Each row was made from one path, in order. Every step used is in the known rows, and no mark comes twice. Write each row's path.
In the rows, 128 means zero.
Known rows
moper, pokup, fazi, logife: [115  88 169 115 108 149 131 137 139 114 141  97 175 157 151 135 128 131
 126 101 115 139 118 141 107 121  92  81 140 110 104 137  72 106 115]
zisut, moper, pokup, dage, zefip, fazi: [136 116 143 125 127 150 181 143 134 116 132 115 133 145 124 134 144 128
 135  96 113 131 127 113 125 128 129  96 166 129  98 134  28 128 147]
toger, logife, fazi, pokup: [120  99 106 131 108 152 115 146 154 119 134  88 122 151 178 129 135 145
 149  92 118 125  91 151 126 107 109 119 124 106 118 127 180 136 119]
pokup, fazi, zefip, toger, logife: [125  60  89 129 114 153 194 121 137 115 122  83 123 154 180 135 135 129
 111 130 109 136 115 137 115 125 103  94 144  93  96 131 112 108 140]
zisut, moper: [104 111 148 120 121 155 145 129 136 125 139  89 116 139 145 141 130 138
 113 105 128 126 111 128 133 122 140 119 129  95 111 142  76 115 138]
zefip, fazi, logife, dage: [109  87 169 131  88 145 139 139 125 134 101 105 142 154 130 134 114 134
  97 122 126 140  91 140 121  98 110  93 124 167 141 123 181 162 110]
zemefab, logife: [ 98  92 104 120 111 149 149 140 136 124 148 122 153 150 145 142 142 147
 115 119 124 134 109 138 133 133 109  75 139 106 150 129 146 105 147]
fazi, logife, zemefab, zefip: [100 123 178 110 125 158 121 149 145 129 120 131 161 152 223 149 139 153
 108 115 117 134 103 135 107 111 116 143 146 101 153 138 134 103 124]
zisut, moper, pokup, fazi, logife, dage: [ 95  82 230 124  92 152 129 127 138 104 136 106 148 154 143 134 116 125
  95 106 119 138 105 134 116 108 108  61 136  96  90 143  58 123 106]
dage, logife, fazi: [ 89 137  96 114 118 145 110 142 140 141 115  90  86 138 143 123 131 149
 113 132 125 126  87 144 138 114 124 138 141  98 141 126 162 127 106]
moper, pokup, kagi: [ 97  89 140 112 105 134 129 134 146 107 129 151 146 149 143 129 143 146
 150 100 108 139 117 129 109 138 102  80 131  98  93 125  79  97 155]
moper, pokup, fazi, zefip: [129  80 175 118 101 140 155 126 155 108 139 108 152 150 111 134 126 142
 125 115 108 138 134 132 104 135  98  89 134  75  91 140  29  83 133]
tigu, zisut: [ 96 109  88 111 104 145 162 139 130 120 131 128 165 147 128 148 132 148
 149 107 125 126 111 141 122 130 124  94 144 120  91 125 115 152 146]
fazi, pokup, dage: [108  83 142 118  95 144 155 131 157 105 145  93 156 153 128 139 134 144
 191 101 107 126 121 118 112 124 113  72 132 129 113 145 117 128 153]
tigu, zisut, moper: [100 111 126 121 114 155 162 133 130 114 145 109 145 140 144 150 128 136
 124 100 130 123 112 136 128 125 139 103 143  83  84 135  52 136 147]
zisut, moper, pokup, dage, zefip, fazi, logife: [137 106 191 127 123 152 165 149 127 121 137  95 161 152 171 141 136 117
 138  91 111 139 122 126 113 112 122  79 163 120 106 130  61 132 138]
fazi, zefip, toger, logife, dage: [102  56 143 128  90 145 172 124 131 112 109 111 113 159 177 129 130 132
 111 132 113 139  95 132 119 115 116  81 134 107 109 124 192 142 136]
toger, logife, dage, zefip, fazi, pokup, moper: [139  61 152 146 102 153 131 152 150 101 124 115 132 154 154 137 149 134
 111 105 108 131  92 143 133 131 127  87 149 147  79 121 119 155 139]
dage, zefip, fazi, logife, toger: [120 107 140 124 119 150 166 155 119 132  91  94 110 147 202 129 117 119
  98 110 122 131  94 136 132 124 103 121 158 146 122 124 183 176 125]
tigu, zisut, moper, pokup, fazi, logife, dage: [ 90  81 211 123  86 152 142 131 134  96 141 121 172 154 137 142 116 121
 109 101 119 134 106 139 109 110 113  47 149  85  66 137  37 141 112]
tigu, zisut, moper, pokup, fazi, logife, zemefab: [109 126 173 123 112 161 128 135 145  93 152 139 181 154 168 141 118 129
  90  87 124 126 111 137 112 112 101 117 151  63  94 142   4 118 109]
zisut, moper, pokup, dage: [108 108 174 115 106 148 148 118 141 100 157 110 148 150 124 139 135 128
 163  86 110 130 126 112 116 132 118  75 142  87  99 144  22 112 150]
fazi, zefip, toger, logife: [125  66 102 125 111 150 182 127 129 119 122  88 120 157 203 136 143 130
 129 124 111 138 109 136 116 124 110 103 136  94 112 123 170 118 149]
toger, logife, dage: [ 86  81 134 125  90 147 131 130 127 130 116 124 123 157 144 132 131 140
 124 111 124 132  85 133 124 122 126  86 131 131 104 123 196 171 123]
fazi, zefip, toger, logife, zemefab: [123 100 107 128 114 155 155 129 141 110 119 129 119 160 208 129 132 141
  89 115 118 130  99 130 120 116 106 155 135  83 133 128 157 127 132]
fazi, zefip: [117  84 167 118 103 139 157 133 145 127 125  97 135 149 132 141 127 152
 137 124 118 136 120 130 111 127 122 106 124  94 124 133 126 111 146]
moper, pokup: [117 110 140 107 104 140 123 132 131 114 142 125 152 153 132 129 144 142
 154  93 117 135 116 131 124 140 102 105 133 113 119 128 104 118 132]
moper, pokup, fazi, logife, zemefab, zefip, toger: [118 110 151 108 129 159 159 136 147  96 128 129 158 155 234 132 144 136
  87 122 103 138 116 135 112 117  82 131 163  99 137 143  58  65 118]
logife, zemefab, zefip, fazi, pokup, moper: [152 100 150 139 115 159 112 145 169  97 127 124 147 147 162 145 142 150
  90 110 109 129 102 140 128 128 107 150 135 134 131 135  48  89 136]
kagi, pokup: [121  99  89 119  98 135 131 108 136 123 138  94 104 150 139 127 130 154
 169 102 130 127 123 131 121 115 109 126 129 137 134 129 120 128 129]

Write each row's path
[ 92 139 104 113 114 150 101 134 143 130 121 132 113 148 158 124 135 151
 111 130 130 123  91 125 134 131 122 166 141  94 143 133 147 132 112] -> dage, logife, zemefab
[125 103 125 130 103 150 151 140 118 128  92  87 116 148 188 131 107 117
  99 108 125 135  89 141 131 123  89 129 133 150 137 126 179 168 118] -> zefip, fazi, logife, toger
[127  87 112 128  98 143 113 108 150  97 142  97 109 149 128 139 135 147
 124 102 122 127 117 140 129 125 116 114 131 133 117 128  63 112 141] -> kagi, pokup, moper
[119 100 138 130 112 147 138 140 146 133 117  92 110 148 156 138 122 147
 114 111 117 133  99 150 112 104 120 119 126  74 121 122 157 123 127] -> toger, logife, fazi, zefip
[108 116  58 123 125 155 155 137 131 124 114  94  94 147 193 124 133 137
  95 112 119 129  86 154 137  98 111 131 137 120 133 121 178 130 120] -> zefip, toger, logife, fazi
[119  90 111 123 117 148 187 136 145 106 130  94 113 148 177 132 129 145
  78 140 112 138 109 149 132 102 100  97 136  76 162 128 146  81 139] -> zemefab, logife, fazi, zefip, toger
[150 112 128 132 114 154 134 147 157 123 119 122 148 148 178 134 140 154
 127 109 116 131 109 131 122 120 103 159 135 141 147 140 107 104 123] -> logife, zemefab, zefip, fazi, pokup
[131 115 101 123 124 151 162 142 132 145 105 106 139 140 144 144 141 149
 112 124 119 139 112 136 124 125 114 135 143 157 145 130  98 100 136] -> zemefab, zefip, fazi
[ 95  90 129 125 108 140 126 149 170 106 120 116 113 142 162 128 126 157
 140 108 109 128 103 142 116 106 109  94 120 102 111 130 125 102 140] -> logife, fazi, pokup, kagi
[ 97 136 144 108 129 156 127 141 151 129 119 147 139 146 188 141 142 162
 102 115 119 128 105 126 117 123 120 157 149 107 147 141 108 101 130] -> logife, zemefab, zefip
[ 90  72 106 122  95 150 163 124 121 116 112 117 113 157 174 126 135 132
 109 123 117 133  86 134 133 116 116  85 139 138 111 124 199 161 129] -> zefip, toger, logife, dage
[130  83 115 131 130 159 141 153 160  86 135  95 109 148 211 131 155 138
 104 108 102 123  93 156 139 115 124 109 155 110  93 123 120 116 141] -> dage, zefip, toger, logife, fazi, pokup, moper
[151 101 106 138 114 158 129 146 151 128 121 122 148 154 198 137 148 146
 136  98 115 132 101 134 118 124 103 155 139 133 134 132 131 115 124] -> toger, logife, zemefab, zefip, fazi, pokup
[105 107 147 107  99 141 145 126 141 104 145 123 163 156 111 136 138 136
 176  93 106 133 124 116 111 134 101  68 143 120 111 138  73 121 148] -> moper, pokup, dage
[105 101 109 109 131 148 202 152 154  97 130  95 109 147 187 124 140 142
 141 123 100 122 115 128 129 104 122  95 164 129 115 140 138 121 148] -> logife, fazi, pokup, dage, zefip, toger
[116 137  98 124 121 154 143 136 145 139 104 133 129 144 152 139 139 145
 116 135 113 133 105 115 120 127 115 147 162 128 152 135  83 106 126] -> pokup, dage, logife, zemefab, zefip, fazi
[135 100 126 129 109 150 149 142 123 140 111  81 155 152 154 141 125 134
 110 111 127 141 104 143 121 108 107 116 125 159 153 122 155 139 120] -> zefip, fazi, logife
[104 125  93 123 115 157 113 134 139 128 124 145 132 157 179 132 133 149
 108  95 130 123  90 132 125 121 117 157 132 109 130 130 159 154 121] -> toger, logife, zemefab
[129 117  90 121 133 146 177 154 129 144 108 112 124 141 125 131 140 149
 110 119 125 130 113 132 135 125 130 130 154 168 120 125 126 148 137] -> dage, zefip, fazi
[112 117  66 123 122 159 146 128 135 112 119 134 121 157 208 125 137 141
  90 109 123 124  90 132 134 114 105 166 139 113 138 131 167 141 125] -> zefip, toger, logife, zemefab
[102  94 122 127 101 147 146 144 166 100 153 104 146 151 136 137 129 146
 155 105 107 127 110 135 121 106 102  61 138 102 142 141 125 109 143] -> zemefab, logife, fazi, pokup, dage
[112 109  62 122 120 151 169 119 141 103 131 135 102 162 217 123 140 141
 138 100 116 119 113 115 121 108 115 138 171 116 119 130 135 148 139] -> kagi, pokup, dage, zefip, toger, logife, zemefab
[107  87  73 114 135 154 191 145 124 125 123 107 115 153 218 130 158 133
 131 118 113 129 104 135 131 128 129 108 168 125  98 123 183 143 147] -> dage, zefip, toger, logife
[136  86 114 132  96 145 166 134 151 111 129  91 152 151 111 137 126 139
 175 106 109 131 120 119 117 120 107  89 130 158 125 139 104 135 147] -> zefip, fazi, pokup, dage
[135  88  77 135 109 151 160 107 152  99 129 116 101 160 195 123 122 142
  97 116 120 126 116 131 113 109  93 152 144  87 122 136  88 112 119] -> kagi, pokup, fazi, zefip, toger, logife, zemefab
[111 104 126 124 114 143 171 150 129 139  99 131 115 144 111 126 129 149
  97 125 125 132 102 130 136 116 131 110 155 175 118 125 151 167 127] -> logife, dage, zefip, fazi
[123 105 141 125 115 153 155 144 121 133  88  92 121 145 217 139 118 120
 102 114 117 139  93 139 122 126  92 130 149 141 137 129 164 143 124] -> zemefab, zefip, fazi, logife, toger
[107 120  76 116 135 159 162 144 135 116 120 147 116 157 225 123 146 144
  93 111 120 122  94 129 134 120 121 157 165 111 121 128 169 150 134] -> dage, zefip, toger, logife, zemefab
[ 79  90 146 116 115 147 154 151 127 134 117 138 118 153 166 130 145 147
 130 113 120 129  93 130 126 124 147  84 167 128  83 122 193 179 134] -> toger, logife, dage, zefip
[ 95  96 102 121 106 149 153 137 131 114 126 123 112 147 179 131 124 131
  99 115 123 130  94 136 142 147  93  88 146 103 136 131 176 141 142] -> zemefab, logife, toger
[ 89  78 175 119 104 141 155 135 141 118 125 106 119 154 161 127 124 146
 129 120 121 130 116 132 111 102 125  67 168 132  90 134 128 153 113] -> kagi, pokup, fazi, logife, dage, zefip
[ 87 111  99 112 105 144 127 132 125 130 104  98  78 141 183 121 126 125
 129 130 123 125  85 127 141 155 109 122 149 102 114 130 184 154 124] -> dage, logife, toger
[103 126 121 117 128 161 122 140 144 135 119 144 142 152 218 145 149 154
 114 106 118 130  96 131 113 125 120 154 153  98 131 133 136 111 129] -> toger, logife, zemefab, zefip
[129  89 130 138 110 157  96 142 163  95 139  92 124 149 166 140 142 141
 114  94 111 125  87 160 132 117 117 112 124 106 104 125 113 118 131] -> toger, logife, fazi, pokup, moper
[ 99 111 156 101 120 140 168 150 140 111 145 137 153 152 137 135 150 143
 176  97 104 128 129 113 114 137 125  71 174 118  87 133  87 137 158] -> moper, pokup, dage, zefip
[106  97 102 104 129 153 188 135 134 120 117 100 126 144 207 139 151 143
 121 137 108 137 114 133 128 128 114 121 153 129 137 136 126  82 149] -> zemefab, zefip, toger
[100  92 168 119 111 143 132 130 147 101 140 133 132 145 160 133 141 134
 135  92 111 136 119 125 115 134 118  82 132  69  82 129  25  84 156] -> zisut, moper, pokup, kagi
[110 123 188 110 123 158 117 142 152 114 134 143 177 155 201 142 139 146
 101 107 110 137 114 135 101 119  95 132 157  88 128 144  48  79 111] -> moper, pokup, fazi, logife, zemefab, zefip
[ 93  70 166 126  82 141 134 113 142 113 127  95 126 157 135 129 106 142
 119 118 126 134 109 136 108  95 104  66 136 133 114 136 120 143 101] -> kagi, pokup, fazi, logife, dage
[113  92 177 120 107 156 149 137 134 101 155  99 187 151 163 148 126 118
 126  92 118 134 120 145 106 119 105  66 151  71  70 137   4 111 120] -> tigu, zisut, moper, pokup, fazi, logife
[113  88  91 126 107 152 168 134 154  97 137  84 124 154 184 131 132 132
 162 103 100 126 104 133 121  99 103  88 141 118 117 135 144 127 138] -> zefip, toger, logife, fazi, pokup, dage
